Known rows, with every way that one mark hangs from another:
X(C(H) P(Q U) W(V)): [ 14.6   3.9   5.2  -7.8 -14.6 -14.9  -7.8 -39.6  11.7  -3.6 -10.4  71.3
 -11.3   9.7  50.5   3.7  33.0  21.7  10.1 -15.0   7.1]
H(C(W(P(Q U)) X)): [ 14.1   9.1   5.6  -8.6 -16.6 -12.4   3.8  -6.9   5.1   1.9  -0.4   3.3
  -9.3  17.0 -23.9  -9.4 -15.7 -12.7   0.0  -7.4  -0.4]
X(C(H) W): [ -6.0  10.0   4.7 -21.1 -19.8  -7.3  11.6 -16.1 -16.5  -8.4 -10.1  22.2
 -17.0  -3.4  22.7   9.1  18.0   7.4   4.2 -12.7  16.6]
C(H W(P V)): [ 28.9   1.3   7.4 -10.4  -9.7 -23.7   6.7   3.8   5.4  -3.4   6.2  -5.2
 -19.2  15.7  -1.3  -0.3   1.0   9.0   2.9  -6.2  13.0]
U(P(Q W)): [ 24.9   0.0 -16.9   9.1   3.6  -2.9 -22.6  -6.6  36.6   8.9  -6.0  15.9
  10.1  15.4  -2.1  -9.0   7.2   4.5   7.2 -11.9 -26.1]
B(C(W X) Q): [ 18.3  40.1  -0.7  -9.8 -16.6  -3.0   7.1  -5.7 -17.5 -11.5  13.6 -26.8
  -5.1   3.1 -19.6  -2.4 -11.1  -9.1 -12.4 -13.6  27.2]
X(W(P)): [ 15.5  15.0   3.6  -0.1  -8.2  -6.6 -10.7 -20.1   1.8  -5.9  -2.0   6.4
  -2.8  -0.3  19.7  -8.8   7.0  17.1   2.3  -1.1  12.7]
U(P(Q W(C(X) V))): [ 41.3  -1.5 -14.7   3.6  12.9 -20.9 -22.8  -5.8  33.2   6.9  -1.0  30.5
   1.4  16.9   0.2  -6.8   8.2  16.5   9.1 -18.7 -18.8]
C(H W(P(Q U) V) X): [ 43.9   5.9   6.6  -2.1 -10.3 -22.9   2.5  -4.3  18.3  -1.8   7.5  31.5
 -18.3  30.0 -15.4  -8.8  -4.7  -1.1   5.8 -13.4   3.7]
X(W(C P V)): [ 32.4   6.2   3.8  -4.6   7.3 -28.3 -14.9 -21.5  -1.7  -7.0   2.4  17.5
 -10.4  -0.9  39.0  -2.2  13.4  37.8   2.5  -6.4  18.7]
P(Q U W(V)): [ 44.4 -20.6 -13.0  21.0  21.5  -4.1 -27.2 -16.0  31.5   9.6  -4.4  50.8
   4.1  24.0  28.7   1.9   7.6  22.1   6.9 -11.5 -30.5]
P(Q U): [ 14.9  -9.9  -7.3  19.0   7.4   3.3 -16.0 -19.0  21.7   6.3  -2.2  39.3
   9.7  15.7  17.0  -4.5   4.0  -0.9  -1.0  -3.1 -21.6]
B(C(H X(P)) Q W): [ 25.0  56.8  -1.0 -11.3 -28.2  -1.2  18.9 -11.0 -17.1 -15.6  14.0 -22.7
  -7.1   0.2 -29.6   3.8  -3.2   2.2 -11.7 -17.2  36.5]
B(C Q): [  7.1  29.5  -5.5  -1.2  -4.4   1.8   3.7  -7.8 -17.3  -7.5  10.9 -22.6
   5.4  -7.2   6.3   8.0   0.1   5.0 -14.9  -6.8  17.5]
X(C W(V)): [  7.7  11.1   6.1 -14.4  -4.1 -14.7  -5.0 -19.3 -10.6  -6.7  -9.9  19.3
 -15.1  -2.0  33.9  12.3  18.6  21.5   4.9 -10.2  15.4]
C(W(P(U))): [ 21.7   7.1   3.5   2.8  -4.5  -9.5 -10.8 -14.6   7.9  -1.6   3.9  -4.1
  -3.1  13.7  -5.7 -14.9  -7.1   6.1  -2.9   0.4   1.1]
P(Q W(C(H X) V)): [ 45.8 -22.0 -10.2   0.9  11.5 -20.3  -6.1  -2.7  13.9   0.5   0.5  51.8
  -9.6  17.0  15.0   1.6   8.5  15.7   8.3 -23.1  -7.7]
C(H X(W(P(Q U) V))): [ 33.7  11.6   5.7  -2.4 -10.4 -16.0   2.8 -10.6  13.6  -3.0   2.5  47.0
 -16.2  18.0   5.8  -2.5   6.0   9.6   9.9 -13.4   7.0]
H(C): [-12.6  -1.3   2.6 -13.3  -8.5  -4.5  12.1   5.8  -7.3   4.4  -4.1 -12.6
  -6.2  -1.7  -4.7   9.3  -5.8  -5.6  -0.2  -1.2  -0.6]
B(Q W(C)): [ 22.2  28.5  -6.1  -6.5   3.6 -12.4  -1.2 -11.6 -16.3 -11.8   6.8 -30.0
  -3.5   2.0  -6.2   0.2   0.0   8.7 -13.1  -9.5  24.6]
W(C(H) P V): [ 31.7  -7.5   3.8  -6.5  12.5 -37.1   2.6  -3.1  -3.0  -4.1  10.4  21.0
 -12.5   1.8  19.0   4.2   9.9  34.8  -0.5  -6.7  12.3]

Rows:
[ 31.8 -18.5 -15.1  20.9  13.0   5.8 -23.8 -19.7  27.1   8.2  -5.7  47.7
   9.5  20.2  18.7  -6.2   4.0  10.7   3.9 -10.3 -31.6] -> P(Q U W)
[ 51.0 -23.6 -11.9   8.8  18.7 -18.5 -13.5 -13.3  22.0   5.4   1.5  71.0
  -6.9  24.3  21.2   0.5   7.7  23.3   8.0 -21.8 -20.9] -> P(Q U W(C(H X) V))
[ 13.6  40.3  -0.8 -13.7 -21.6  -2.2  17.7  -6.6 -19.7 -12.1  11.1  -3.2
 -10.0  -1.8  -0.7   7.2   1.4  -0.2  -6.9 -17.3  29.8] -> B(C(H X(W)) Q)
[ 46.5  28.3  -2.1  -2.1  11.6 -29.4  -3.0 -16.1  -5.8  -9.2  12.6  -8.9
  -9.9  12.7   3.9   4.4   4.4  32.4 -10.8  -9.9  21.1] -> B(Q W(C(H) P(U) V))
[ 32.6  -3.9  -1.3   5.3   3.4 -22.7  -1.1 -19.7   8.0  -2.7   9.2  57.7
  -2.6  13.2   0.1 -14.0   1.9  12.4  -2.2 -11.8  -2.4] -> W(C(H X) P(Q U))
[ 30.0  -8.6  -5.3  15.1  15.2 -19.3 -19.0 -29.6  10.2  -0.6   6.0  42.1
   8.9   7.6  21.9 -14.1   5.5  22.6  -7.3  -3.9  -8.0] -> W(C P(Q U))
[ 38.4  -6.9 -16.8   5.4  15.9 -20.2 -26.1  -7.9  33.7   8.2  -2.3  24.3
   4.2  14.8  13.3  -3.7  12.5  21.1   7.2 -16.1 -21.3] -> U(P(Q W(C V)))
[ 40.8  -3.0  -0.2   2.2   6.1 -28.1 -14.8 -28.2  11.2  -3.1   1.9  47.3
  -9.9  11.1  49.1  -1.1  18.4  34.9   3.4 -11.4   6.5] -> X(W(C(H) P(Q U) V))
[ 31.1 -23.7 -15.5   8.1  12.6  -7.5 -17.0 -14.1  11.2   0.8  -3.5  36.6
   5.0   8.7  22.3  -6.7   7.8  12.5   1.2 -15.6 -13.4] -> P(Q W(C))
[ 17.8   0.8   6.3 -16.3  -8.3 -24.6  -3.4 -21.4   1.2  -6.8   0.5  36.3
 -15.8  -2.6  45.7  -1.1  25.1  29.9  10.4 -10.8  24.9] -> X(P W(C(H) V))
[ 13.6  -8.4  -3.6  -4.1   0.6  -7.6  -9.8 -16.4   3.9  -2.1  -0.2  28.2
   1.6  -3.2  13.5 -12.4  10.1  20.8   5.7  -7.5   2.7] -> X(P(W(C)))
[ 15.1  14.9  10.9 -17.1 -22.2 -13.1  12.2  -5.1   5.6  -5.9   1.3  38.1
 -20.8   7.3   3.2  -2.6  10.9   5.5  15.5 -12.8  21.4] -> C(H X(P W(V)))
[  9.0   9.3   6.9 -10.8 -15.2 -10.9   0.4 -14.5   9.7   3.1  -5.3  31.2
 -10.6   9.7   7.6   0.1   2.0   1.0   9.4  -9.4   3.5] -> H(C(X(P(Q U) W(V))))
[ 45.3 -11.3  -2.8  15.0  25.7 -31.8 -23.6 -24.9  15.8   1.1   7.6  45.8
   2.2  12.1  34.2  -4.1   9.8  36.8  -3.6  -5.5  -6.8] -> W(C P(Q U) V)
[ 19.7  -1.6   4.1  -5.4  -5.2 -19.4  -4.0  -7.2   9.6   5.1  -1.4  -3.3
  -9.3  16.7   4.4   2.0  -6.1   4.0  -0.7  -4.2  -3.4] -> H(C(W(P(Q U) V)))
[ 35.1 -28.3 -16.4  11.1  13.9  -7.5 -14.0 -19.8  17.9   5.4  -1.6  60.8
   1.6  17.8  27.6  -3.7   9.3  18.0   2.7 -17.4 -24.8] -> P(Q U W(C(H)))
[ 36.3 -25.2 -16.9  16.1  19.8  -5.7 -24.4 -24.8  19.1   5.5  -2.6  55.6
   7.5  15.8  28.5  -7.6   6.8  20.3   0.9 -14.3 -26.3] -> P(Q U W(C))
[ 38.1  33.4  -1.5  -8.7   8.6 -23.2  -0.7  -5.4 -12.4 -11.7   9.9 -19.8
 -12.2   8.5 -12.4   4.4  -1.7  14.2  -7.7 -14.0  28.6] -> B(Q W(C(X) V))
[ 19.0  -4.8   5.2 -14.9 -10.3 -17.8  10.8  10.6   3.2  -1.4   3.2  -6.4
 -22.1  15.5   2.0   6.9   2.2  -0.4   5.2  -9.1  10.8] -> C(H W(V))
[ 18.6  -1.7  -2.3   4.0  -5.1  -9.7 -23.3 -45.5  15.3  -3.1  -3.5  59.3
   3.0   4.4  50.5 -16.5  22.1  20.2   4.7  -9.1   4.7] -> X(P(Q U) W(C))
[  8.6   7.4   9.1 -21.7 -14.0 -17.4  12.6  11.0  -4.2   1.6  -0.5 -14.7
 -20.8  11.6 -22.4   5.3 -13.9 -10.6   4.8  -9.1   9.5] -> H(C(W(V) X))
[ 20.1   0.5   4.9  -8.4  -7.9 -21.4   2.2 -15.7   0.8  -3.7  -2.5  26.2
 -14.2  15.5   8.6   3.4   9.6   9.1  -0.9 -11.5   3.7] -> X(C(H W(P(Q U) V)))
[  6.2  10.1   7.6 -15.0 -18.9 -12.0   4.2  -8.9   5.6   0.6  -5.8  21.6
 -11.9   5.8   4.6   0.5   2.7  -2.9   9.5 -10.2  10.0] -> H(C(X(P(Q) W(V))))
[ 14.1   9.3   7.9 -11.6  -4.6 -20.5  -2.8 -12.4  -9.1  -6.7  -2.5   0.0
 -12.0   4.9   1.2   0.9   4.5  12.2  -2.2  -6.2  12.7] -> X(C(W(P V)))
[ 19.4 -15.1   1.0 -12.1  11.9 -29.5   7.7   4.6  -5.7  -1.5   6.7  19.7
 -16.3   1.5  23.1  13.1  11.3  23.0   2.4 -10.3   9.7] -> W(C(H) V)
[ 24.4  49.1  -7.6  -0.6 -10.5   2.8   2.8 -13.2 -18.9 -12.6  10.7 -47.1
   2.4  -3.3 -11.0  10.0  -4.6   9.8 -19.3 -10.2  26.4] -> B(C Q W)
[ 33.2  -3.6   3.0   0.0  19.9 -34.5 -10.6  -9.7  -1.7  -3.8   9.2  14.7
  -5.4  -0.5  20.7  -0.5   6.8  37.4  -2.6  -3.0  10.3] -> W(C P V)
[ 35.4  -1.9   0.9  14.7  11.5 -18.8 -16.7 -10.0  19.5   0.6   2.9  20.8
   2.7  11.8  17.2  -1.9   7.2  18.6   0.2  -1.3  -2.5] -> W(P(Q) V)
